Each row comes from the steps of one walk. Every step used is in the known rows, and no mark comes twice. Write the walk behind each row, first mark first.
Known rows:
X > D: [ 0.04  0.04 -0.25  0.00 -0.09 -0.16 -0.02 -0.01  0.06 -0.11 -0.03  0.07
  0.09  0.09  0.05 -0.11  0.18  0.04 -0.09 -0.05 -0.16  0.10  0.11]
U > T > A: [ 0.12  0.20  0.12  0.03  0.13 -0.42 -0.23  0.29 -0.18  0.02  0.28 -0.03
  0.12 -0.03  0.10 -0.31  0.06  0.05  0.16 -0.20  0.16 -0.07  0.37]
T > X: [ 0.02  0.19  0.23  0.01  0.12 -0.16  0.09  0.23  0.08  0.02 -0.07 -0.02
 -0.05  0.09  0.03 -0.03  0.06  0.02 -0.04 -0.34 -0.05 -0.07  0.00]
X > D > T > J: [-0.01  0.06  0.12  0.00 -0.05 -0.44 -0.12  0.34 -0.11 -0.06  0.25  0.01
  0.21 -0.08 -0.16 -0.20  0.12  0.11  0.10 -0.48  0.17 -0.01  0.22]
D > T: [ 0.17 -0.17  0.11  0.02  0.06 -0.07 -0.02  0.25 -0.04 -0.04  0.17  0.09
  0.18 -0.10 -0.04  0.01 -0.10 -0.07 -0.02 -0.21  0.12  0.02  0.09]
D > X > U > T: [ 0.14  0.33 -0.13 -0.02  0.36 -0.20  0.02  0.28  0.29 -0.16  0.15 -0.31
  0.24  0.10 -0.08 -0.22  0.18  0.27 -0.17 -0.11  0.18  0.06  0.18]
J > T > X > D: [ 0.02  0.40 -0.04  0.11 -0.14 -0.45  0.10  0.41  0.35  0.00 -0.08  0.19
  0.17  0.23  0.31 -0.28  0.09 -0.01 -0.04 -0.51 -0.10  0.07  0.25]
J > T > D > X: [-0.23  0.26 -0.20  0.13  0.06 -0.11  0.18  0.35  0.21 -0.20 -0.05 -0.17
  0.13  0.11  0.14  0.01 -0.05 -0.02  0.24 -0.03 -0.07  0.23  0.25]
A > T > J > D > X: [-0.37  0.44  0.14 -0.06  0.35 -0.52  0.09  0.32 -0.13 -0.19  0.28 -0.23
  0.07  0.10 -0.16 -0.36  0.03  0.05 -0.04 -0.25  0.06  0.13  0.50]
A > T > X > U: [ 0.05  0.53  0.20 -0.06  0.35 -0.27  0.04  0.22  0.14 -0.05  0.11  0.18
 -0.03  0.28  0.01 -0.20  0.10  0.20 -0.19 -0.71 -0.17 -0.03  0.30]
A > T > X: [ 0.11  0.28  0.29 -0.03  0.27 -0.29  0.02  0.27  0.00 -0.04  0.16  0.17
 -0.03  0.19 -0.01 -0.14 -0.03  0.02 -0.18 -0.48 -0.09  0.03  0.26]
T > D > X > U: [-0.25  0.30 -0.28  0.02  0.30  0.07  0.18  0.11  0.10 -0.29 -0.12 -0.31
  0.03  0.13 -0.08  0.07  0.24  0.22  0.14 -0.14 -0.24  0.14  0.13]
X > U > T: [ 0.22  0.21 -0.11  0.04  0.11 -0.09 -0.09  0.14  0.14  0.02  0.17 -0.03
  0.21  0.05  0.07 -0.21  0.19  0.24 -0.08 -0.30  0.19 -0.04  0.19]
J > D > X: [-0.24  0.13 -0.17  0.01  0.18 -0.16  0.22  0.19  0.05 -0.20 -0.03 -0.28
  0.10  0.05  0.03 -0.16  0.06 -0.11 -0.11  0.14 -0.10  0.15  0.20]
D > X: [-0.09  0.13 -0.02 -0.07  0.25 -0.13  0.11  0.13  0.16 -0.15 -0.03 -0.27
  0.02  0.04 -0.14 -0.02  0.00  0.03 -0.08  0.20 -0.02  0.10 -0.01]
J > T: [-0.05  0.18 -0.01  0.10 -0.17 -0.15  0.04  0.20  0.24  0.10  0.02  0.14
  0.11  0.04  0.23 -0.14 -0.16 -0.05  0.09 -0.12  0.11  0.04  0.17]
U > X > D: [ 0.10  0.08 -0.18  0.03 -0.08 -0.34  0.05 -0.04  0.11 -0.29 -0.05 -0.30
  0.06  0.02 -0.10 -0.16  0.10  0.01 -0.07  0.19 -0.20  0.23  0.15]
U > T > D > X: [ 0.11  0.04 -0.21  0.11  0.28 -0.07  0.01  0.34 -0.03 -0.30  0.16 -0.38
  0.23  0.04 -0.05  0.00  0.20  0.10  0.06  0.01  0.08  0.20  0.25]
X > T > D: [-0.07  0.07 -0.35  0.14 -0.10 -0.17 -0.09  0.11 -0.17 -0.22 -0.06 -0.09
  0.02  0.15  0.27 -0.12  0.13 -0.03  0.12  0.00  0.08 -0.16  0.26]
X > T: [ 0.01  0.11 -0.18  0.02 -0.09 -0.33 -0.13  0.10  0.01 -0.09 -0.02 -0.06
  0.03  0.14  0.23 -0.26  0.01 -0.05 -0.10  0.11  0.23 -0.24  0.15]
A > T > D: [ 0.03  0.05 -0.10  0.06  0.16  0.04 -0.04  0.04 -0.24 -0.19  0.18  0.14
  0.03  0.14  0.01  0.04  0.03  0.04  0.10 -0.28 -0.21  0.18  0.40]
T > J > D: [-0.37  0.21  0.10  0.07 -0.10 -0.26  0.05  0.16 -0.21  0.04  0.10 -0.14
  0.03 -0.06  0.01 -0.26  0.13  0.00  0.19 -0.28  0.13 -0.07  0.23]

Write each row's walk:
[ 0.35  0.19 -0.03  0.08  0.08 -0.43 -0.07  0.41  0.13 -0.09  0.14  0.00
  0.25  0.16  0.12 -0.29  0.30  0.10 -0.22 -0.46  0.06  0.05  0.25] => U > T > X > D
[ 0.02 -0.15 -0.05  0.12  0.01 -0.11  0.09  0.32 -0.13 -0.09  0.20  0.09
  0.29 -0.08  0.15 -0.14 -0.02 -0.19 -0.06 -0.26  0.03  0.06  0.29] => J > D > T
[ 0.16  0.31  0.03 -0.04  0.21 -0.43 -0.01  0.25  0.05 -0.15  0.13  0.23
  0.05  0.29  0.03 -0.26  0.16  0.07 -0.28 -0.53 -0.25  0.12  0.37] => A > T > X > D
[-0.17  0.37 -0.11 -0.10  0.32 -0.09  0.15  0.10  0.29 -0.14 -0.07 -0.25
  0.04  0.12 -0.12 -0.09  0.12  0.20 -0.09 -0.03 -0.08  0.04  0.02] => D > X > U
[-0.30  0.43  0.07 -0.07  0.13 -0.66 -0.08  0.33  0.05 -0.19  0.04 -0.45
 -0.02  0.09 -0.09 -0.40  0.06  0.12  0.02  0.07  0.43 -0.26  0.15] => D > X > T > J
[-0.09  0.36  0.04  0.00  0.01 -0.83 -0.17  0.17 -0.12 -0.24  0.01 -0.39
 -0.12  0.08  0.13 -0.48 -0.07 -0.08  0.14  0.21  0.10 -0.18  0.38] => U > X > T > A
[ 0.28 -0.11 -0.08  0.04 -0.02 -0.40  0.02  0.22  0.07 -0.34  0.13 -0.21
  0.24 -0.07 -0.13 -0.13 -0.01 -0.03 -0.11 -0.03 -0.08  0.23  0.25] => U > X > D > T
[-0.04  0.56  0.01 -0.08  0.46 -0.52 -0.09  0.39  0.10 -0.14  0.20 -0.31
  0.14  0.09 -0.03 -0.40  0.19  0.25  0.07 -0.24  0.08 -0.01  0.37] => D > X > U > T > A
[-0.10  0.52  0.13 -0.04  0.33 -0.42 -0.05  0.38  0.17 -0.10  0.23 -0.45
  0.18  0.01 -0.25 -0.34  0.23  0.41  0.05 -0.34  0.38 -0.05  0.19] => D > X > U > T > J
[-0.09  0.24 -0.18 -0.04  0.16 -0.47 -0.02  0.24  0.16 -0.26 -0.05 -0.33
  0.04  0.17  0.08 -0.29  0.01 -0.01 -0.19  0.31  0.22 -0.15  0.12] => D > X > T
[ 0.00  0.08 -0.27  0.17 -0.11 -0.35 -0.02  0.08 -0.10 -0.39 -0.08 -0.45
 -0.01  0.09  0.13 -0.15  0.06 -0.04  0.13  0.23  0.04 -0.05  0.30] => U > X > T > D
[-0.39  0.48 -0.20 -0.02  0.18 -0.82  0.00  0.40 -0.12 -0.26  0.02 -0.31
  0.03  0.20  0.30 -0.59  0.08 -0.16 -0.01  0.14  0.03 -0.16  0.53] => J > D > X > T > A
[-0.10  0.59  0.12  0.08  0.00 -0.28  0.17  0.39  0.46  0.12 -0.10  0.15
  0.07  0.21  0.28 -0.24  0.03  0.15  0.03 -0.69 -0.02 -0.09  0.18] => J > T > X > U
[-0.35  0.33 -0.07  0.09 -0.19 -0.60 -0.09  0.24 -0.20 -0.04  0.08 -0.19
  0.06  0.08  0.23 -0.52  0.14 -0.04  0.07 -0.17  0.36 -0.30  0.37] => X > T > J > D
[-0.05  0.26  0.09  0.10  0.20 -0.24  0.22  0.50  0.08 -0.05  0.09  0.06
  0.25  0.09  0.19 -0.23  0.16  0.00 -0.13 -0.81 -0.10 -0.06  0.30] => J > D > T > X > U
[-0.22  0.27 -0.34  0.04  0.09 -0.51  0.10  0.28  0.08 -0.29 -0.03 -0.32
  0.13  0.18  0.27 -0.42  0.09 -0.15 -0.24  0.25  0.14 -0.09  0.34] => J > D > X > T
[-0.43  0.66  0.05 -0.07  0.42 -0.49  0.11  0.29  0.01 -0.17  0.24 -0.22
  0.07  0.17 -0.14 -0.44  0.16  0.23 -0.04 -0.48 -0.02  0.08  0.53] => A > T > J > D > X > U
[-0.13  0.13 -0.19  0.20 -0.18  0.02  0.07  0.21  0.04 -0.05 -0.02  0.11
  0.12  0.06  0.27  0.04 -0.04 -0.05  0.31 -0.23 -0.07  0.13  0.28] => J > T > D
[-0.49  0.32  0.08  0.00  0.16 -0.37  0.16  0.28 -0.06 -0.13  0.08 -0.42
  0.05 -0.02 -0.13 -0.26  0.12  0.03  0.09 -0.10  0.11  0.04  0.21] => T > J > D > X
[ 0.11  0.24  0.25  0.02  0.25 -0.20  0.08  0.45  0.18 -0.02  0.07  0.07
  0.16  0.07  0.00 -0.09  0.10  0.13 -0.08 -0.77  0.00 -0.13  0.11] => D > T > X > U
[-0.06  0.41  0.14 -0.01  0.17 -0.12  0.14  0.20  0.22  0.03 -0.10  0.01
 -0.03  0.17  0.06 -0.10  0.19  0.20 -0.05 -0.55 -0.11 -0.13  0.02] => T > X > U
